What can hang from each mark:
z_124: z_157
z_984: z_238
z_72: z_157 z_779
z_139: z_72 z_744
z_744: z_139 z_779
z_238: z_72
z_779: z_72 z_744
z_157: z_72 z_124 z_419

Every row comes from one small tree of marks. Brackets hold a mark, then the marks that hang from it, in the order of their numbers. Every link used is in the known rows. Which tree was each row made from?
Known rows:
[z_72 [z_779 z_744]]: [-0.61  3.45  1.53  1.72 -2.53 -1.78 -3.20 -1.61  2.70  1.15  1.84 -0.98
 -0.55 -0.13  2.57  2.11  3.54  0.41  1.75 -0.57  2.22 -0.89]
[z_984 [z_238 z_72]]: [-1.21 -2.21 -4.41 -1.03 -1.80  2.29  2.05 -1.12 -2.72 -1.34 -2.05  6.52
  0.05 -0.71 -3.89 -0.43 -1.93 -3.04  1.92 -3.16 -2.61  1.15]
[z_157 [z_72 [z_779 z_744]] z_124 z_419]: [ 2.49  5.77  4.63  0.25  0.67 -0.53  0.70 -2.17  5.29  3.69  2.19  0.58
 -5.83  0.78  0.80 -2.71 -1.43  1.60  1.00 -0.80  4.65 -0.39]
[z_139 z_72]: [-2.65 -0.60 -1.72  0.22 -0.97 -0.04  2.63 -1.11 -1.32  2.86  1.15 -0.25
  0.45 -0.29  1.50 -1.41 -0.18  0.29 -0.08  0.24 -0.64 -2.39]
[z_157 [z_72 [z_779 [z_744 z_139]]] z_124 z_419]: [ 2.56  2.05  2.95 -1.48  0.89 -1.97 -0.86 -0.15  3.03  3.93  2.26 -2.14
 -6.92 -0.02  2.86 -3.36 -1.64  1.61  1.90  0.57  4.21  0.37]
[z_157 z_72 z_124 z_419]: [ 3.25  2.32  3.08 -1.53  3.20  1.04  3.75 -0.73  2.61  2.84  0.28  1.59
 -5.16  0.99 -1.58 -4.95 -4.82  1.10 -0.69 -0.12  2.53  0.31]
[z_238 [z_72 z_779]]: [-0.47  0.76 -0.51 -2.09 -4.87 -0.18  2.67 -0.77 -1.55 -0.09  0.64  3.10
 -0.72  1.46 -0.51  1.83  1.97 -2.06  0.11 -3.86 -1.45  0.89]
[z_139 z_744]: [-1.52  0.78 -0.28 -1.53 -0.31  0.44 -0.94 -0.17 -2.60  1.48 -0.36 -0.65
 -0.39 -2.36  1.40 -2.38 -0.78 -2.45  1.12 -0.40 -0.91 -1.26]
[z_744 z_139 [z_779 z_72]]: [-0.60 -4.33 -2.56 -3.43 -1.23 -3.21 -6.47  1.71 -1.36 -2.09 -1.70 -6.13
 -0.48  2.17  1.34  1.57  1.83  1.22  3.88  0.67  1.76  1.48]
[z_139 [z_744 [z_779 [z_72 [z_157 z_419]]]]]: [-1.62  2.18 -0.80 -5.32 -2.22 -1.82 -5.92 -0.55 -2.32  0.51 -3.66 -3.73
 -2.15  2.35  1.30  2.07 -0.23 -4.75  2.11 -0.84  2.52 -3.23]
[z_744 [z_139 [z_72 [z_157 z_124 z_419]]] z_779]: [-2.07 -2.70 -2.20 -3.48 -0.83 -1.42  0.32 -0.86 -3.59  1.76 -1.92 -4.59
 -5.41 -0.66  2.92 -0.09 -1.66 -4.83 -0.49  1.26  2.72 -3.85]
[z_124 [z_157 [z_72 [z_779 [z_744 z_139]]] z_419]]: [ 2.90  2.42  2.36 -1.23  0.61 -0.64 -2.51  0.20  4.08  0.59  1.85 -2.89
 -7.68  3.95  4.33 -2.32 -0.48  1.62 -0.34  0.34  4.23 -0.32]
[z_157 [z_72 z_779] z_419]: [ 1.65  3.41  4.01  0.17 -2.39 -0.26  2.82 -0.42  2.70  2.28  1.27  0.40
 -4.25  3.52  0.40 -1.87 -1.67  2.47 -0.49 -0.54  1.11 -0.64]
[z_984 [z_238 [z_72 [z_157 z_124] [z_779 z_744]]]]: [-1.86  2.57 -2.91 -1.91 -3.83  0.79 -0.10 -5.67 -1.23  1.75 -1.49  6.62
 -3.38 -2.12 -1.63  3.09  2.04 -6.58  2.81 -4.49  1.00 -0.13]
[z_984 [z_238 [z_72 [z_157 z_124 z_419] z_779]]]: [-0.19  2.09 -2.45 -2.88 -3.79  2.48  4.96 -2.77 -2.09  0.63 -2.50  8.13
 -4.93 -0.30 -2.04  1.54 -2.34 -7.37 -0.10 -5.86 -0.81 -1.64]
[z_984 [z_238 [z_72 z_779]]]: [-1.59 -0.61 -3.27 -0.30 -5.21  1.90  2.91 -1.65 -1.98 -1.07 -0.95  6.74
 -0.74 -0.03 -2.24  0.69  0.17 -2.82  2.12 -4.73 -3.04  0.52]
[z_157 z_72 z_419]: [ 2.30  1.59  2.85 -0.66  1.04  0.09  1.82  0.31  2.26  2.13  0.02  0.37
 -3.63  2.74 -1.43 -3.24 -3.71  2.25 -0.93  1.12  1.51 -0.03]
[z_139 [z_72 z_779]]: [-3.17  0.89 -0.35  1.17 -4.06 -0.74  3.67 -1.59 -0.82  2.95  2.12 -0.22
 -0.22  0.49  3.32 -0.41  2.05  0.40  0.40 -1.36 -1.14 -2.91]
[z_157 [z_72 z_779] z_124]: [ 1.01  2.53  3.37 -0.54 -1.20  0.42  3.74 -3.50  1.78  3.07  1.61  1.13
 -4.56  0.32 -0.02 -2.76  0.27  2.06  1.25 -1.42  1.31  1.44]
[z_238 [z_72 z_157]]: [-1.12 -0.45 -1.76 -4.40 -2.75 -0.14  0.56 -2.43 -4.10  1.09 -1.89  2.82
 -1.40  1.33 -1.92  3.48  1.39 -5.23 -1.21 -1.60 -0.56  0.64]
[z_779 [z_72 z_157]]: [-0.51  1.02 -1.41 -4.12 -1.27 -2.20 -3.07 -1.55 -1.26  1.99 -1.55 -0.68
  0.01  3.08  0.48  4.07  2.29 -0.97  1.00 -0.79  0.98 -0.04]
[z_139 [z_72 [z_779 z_744]]]: [-3.58  2.82 -0.18  1.79 -3.40 -1.90 -0.50 -2.47  1.29  3.83  2.82 -1.40
 -0.11 -0.43  4.08  0.62  3.26  0.63  1.81 -0.12  1.50 -3.18]
[z_779 z_72 z_744]: [ 0.15  2.40 -0.97 -1.34  0.95 -2.70 -6.28 -0.23  2.86  1.61  0.44 -1.29
  1.13  1.74  0.86  1.95  2.15  1.80  3.51 -0.19  3.14  0.52]

Write each row's tree:
[ 1.03  5.09  2.82  0.54 -0.64  0.37 -1.92 -4.04  4.87  0.72  2.00 -0.68
 -5.24  3.23  2.13 -1.07  2.99  2.36  0.28 -0.55  4.24  0.55] => [z_124 [z_157 [z_72 [z_779 z_744]]]]
[ 1.01  4.42  1.99 -2.07 -1.96  0.08  3.00 -1.57  0.49  1.94 -0.14  1.40
 -4.98  0.71  2.19  2.11 -0.49 -4.47 -1.79 -2.56  1.74 -2.71] => [z_72 [z_157 z_124 z_419] z_779]
[ 1.87  5.01 -0.12 -4.21  2.51 -2.19 -4.34 -1.24  2.65  3.49 -0.96  0.13
 -3.02  1.71  1.16  2.86 -0.41 -2.82  1.20 -1.40  5.21 -1.75] => [z_779 [z_72 [z_157 z_124 z_419]] z_744]
[-1.45  1.25 -0.71 -3.51 -6.10 -0.62  1.63 -2.88 -3.43  1.15 -0.80  2.99
 -2.04  1.88 -0.16  4.82  3.66 -4.80 -0.82 -3.18 -0.73  0.04] => [z_238 [z_72 z_157 z_779]]
[ 2.78  4.55  3.24 -0.66 -0.64  1.99  3.12 -1.18  4.14 -0.03  1.06  0.88
 -6.69  5.24  1.67 -2.47 -1.49  1.41 -2.25 -1.90  2.47 -0.96] => [z_124 [z_157 [z_72 z_779] z_419]]
[ 3.30  2.84  2.17 -1.47  2.92  2.47  2.21 -0.19  3.67 -0.28 -0.06  0.67
 -5.94  4.67 -0.17 -3.72 -3.59  1.26 -2.76 -0.37  2.67 -0.31] => [z_124 [z_157 z_72 z_419]]
[-0.63  0.78 -0.07 -2.57 -1.52 -2.71 -3.45 -2.42 -1.03  2.90  0.65 -2.79
 -4.51 -2.17  4.73  3.01  3.72 -3.44  1.61  0.03  3.03 -0.37] => [z_72 [z_157 z_124] [z_779 [z_744 z_139]]]
[ 0.00  4.50  0.42 -2.75 -4.56 -1.71 -1.65 -1.60  0.13  1.93 -0.31  2.44
 -3.35  2.40  0.73  5.22  1.80 -5.39 -1.06 -2.53  2.46 -1.86] => [z_238 [z_72 [z_157 z_419] [z_779 z_744]]]
[-0.46 -1.03 -2.35 -4.73 -0.16 -4.59 -8.70 -0.40 -1.36  2.80 -1.08 -4.49
 -1.04  1.51  3.19  4.19  3.30 -0.98  3.16  1.54  2.88  0.53] => [z_779 [z_72 z_157] [z_744 z_139]]
[ 1.02 -1.57 -1.66 -6.07  0.26 -2.68 -4.42  0.80 -1.59 -0.29 -3.14 -4.50
 -4.60  2.11  1.61  2.40 -0.83 -3.35  1.71 -0.47  3.91 -0.56] => [z_744 z_139 [z_779 [z_72 [z_157 z_124 z_419]]]]
[-1.22  0.16 -2.00 -3.16  1.67 -2.22 -1.02 -0.77 -1.73  5.52  0.13 -2.67
 -4.78 -1.77  4.57 -0.51 -1.64 -4.13 -0.14  1.37  3.49 -3.90] => [z_779 [z_744 [z_139 [z_72 [z_157 z_124 z_419]]]]]
[-1.70  0.70 -3.32 -2.83 -4.55  2.11  3.94 -4.87 -3.44  0.70 -2.02  7.52
 -3.45 -1.44 -2.27  2.20  0.70 -6.63  1.37 -5.54 -1.52  0.15] => [z_984 [z_238 [z_72 [z_157 z_124] z_779]]]
[ 0.54 -0.27 -2.13 -5.78  1.73 -3.70 -6.54 -1.31 -0.97  3.56 -0.60 -3.19
 -2.68 -0.37  3.06  2.56  2.33 -2.13  3.43  0.27  3.87  1.01] => [z_779 [z_72 [z_157 z_124]] [z_744 z_139]]
[ 0.16  1.72  0.92 -1.79 -2.63 -3.58 -4.83  0.75 -0.03  2.09  0.15 -3.38
 -4.39  0.90  5.05  3.93  1.36 -2.98  0.13  0.73  2.77 -2.42] => [z_72 [z_157 z_419] [z_779 [z_744 z_139]]]
[-1.51 -3.84 -2.65 -5.04 -2.70 -3.88 -7.41 -0.46 -3.36 -0.94 -3.30 -6.31
 -1.72  2.84  1.54  4.46  3.37 -1.65  3.02  1.05  2.08  0.66] => [z_744 z_139 [z_779 [z_72 z_157]]]
[-0.60  2.93  1.32 -1.89 -2.72 -0.13  2.09 -3.77 -0.94  2.19 -0.02  1.01
 -3.31 -0.79  2.01  2.70  2.63 -3.61 -0.20 -2.34  0.94 -0.80] => [z_72 [z_157 z_124] z_779]
[-4.48  1.26 -2.12 -3.90 -0.61  0.55  2.57 -4.41 -5.43  6.20 -0.64 -0.12
 -2.66 -3.99  3.23 -2.62 -0.36 -6.03  0.34 -0.80 -0.23 -3.96] => [z_139 [z_72 [z_157 z_124]] z_744]
[ 1.13  0.38 -1.49 -5.04  0.74 -4.44 -7.99  1.88  0.12  2.74 -1.21 -3.95
 -2.44  2.93  3.53  3.76  0.24 -1.59  1.49  1.27  3.67 -1.31] => [z_779 [z_72 [z_157 z_419]] [z_744 z_139]]
[-1.67  0.19  0.04 -1.55 -3.54 -3.73 -5.74 -1.58 -1.53  2.20  0.29 -3.98
 -2.97 -0.39  4.88  4.52  4.60 -2.51  1.32  1.31  2.12 -0.76] => [z_72 z_157 [z_779 [z_744 z_139]]]
[-4.45  3.58 -0.18 -2.33 -4.92 -0.66  2.59 -1.88 -3.67  5.58  0.33 -0.68
 -3.36 -0.43  5.55 -0.43 -0.48 -5.67 -0.97 -1.53 -0.85 -6.75] => [z_139 [z_72 [z_157 z_419] z_779] z_744]
[-0.51  2.67 -0.31 -0.85 -3.70 -1.42 -1.54 -1.86  0.45  0.58  1.31  2.02
 -0.64  0.64  0.17  2.56  3.40 -1.89  1.46 -2.71  1.16  0.48] => [z_238 [z_72 [z_779 z_744]]]
[ 0.88  6.10  2.46 -1.07 -1.05 -1.32 -1.25 -2.61  2.63  2.68  0.55  0.72
 -4.76 -0.29  2.83  3.06  0.96 -4.10 -0.46 -1.68  4.38 -3.07] => [z_72 [z_157 z_124 z_419] [z_779 z_744]]
[-0.63  2.87 -0.55 -6.09 -0.23 -0.82 -3.99 -1.52 -1.71  1.24 -3.48 -2.47
 -3.88  0.43  1.17  0.44 -1.25 -5.99  2.17 -2.02  3.69 -2.85] => [z_139 [z_744 [z_779 [z_72 [z_157 z_124 z_419]]]]]
[-3.80 -5.38 -2.98 -0.73 -2.37 -2.00 -1.72  0.18 -3.54 -0.08 -0.37 -5.98
 -1.12 -0.55  2.69 -0.95  0.71 -0.37  1.76  2.05  0.53 -1.69] => [z_744 [z_139 z_72] z_779]
[-5.02  2.90 -0.92 -3.13 -4.03  0.11  3.57 -5.04 -4.75  6.36  0.62 -0.13
 -3.44 -3.46  5.24 -1.38  1.66 -5.91  0.80 -2.45 -0.48 -4.73] => [z_139 [z_72 [z_157 z_124] z_779] z_744]
[-2.67 -0.27 -3.33 -2.01 -6.59  1.10  1.98 -3.89 -3.92  0.19 -2.35  6.40
 -1.90  0.44 -1.88  3.77  1.82 -5.71  1.17 -4.12 -2.57 -0.26] => [z_984 [z_238 [z_72 z_157 z_779]]]
[-3.13  0.68 -1.69 -4.86 -3.25 -2.02 -6.90 -2.58 -3.43  0.58 -3.46 -4.20
 -0.96  1.12  0.96  2.54  2.77 -4.33  3.34 -0.47  1.85 -1.44] => [z_139 [z_744 [z_779 [z_72 z_157]]]]
[ 0.40  1.75 -1.17 -4.96  0.70 -1.06 -0.97 -2.49 -0.86  2.67 -1.56  0.53
 -1.49  1.26  0.21  2.52  1.38 -2.26  1.33 -2.09  1.94  0.43] => [z_779 [z_72 [z_157 z_124]]]
[-0.54 -0.09 -3.80 -2.93 -2.34  1.98  1.84 -1.02 -2.98 -0.16 -3.62  6.98
 -2.72  1.04 -3.56  2.12 -3.45 -6.76 -0.74 -2.91 -1.44 -1.40] => [z_984 [z_238 [z_72 [z_157 z_419]]]]
[ 0.02  1.46 -0.41 -3.46 -2.05 -2.33 -5.10 -0.21  0.25 -0.87 -3.33 -3.11
 -1.99  4.75 -0.29  4.63  0.53 -2.39  0.91 -0.56  3.54 -1.93] => [z_744 [z_779 [z_72 [z_157 z_419]]]]
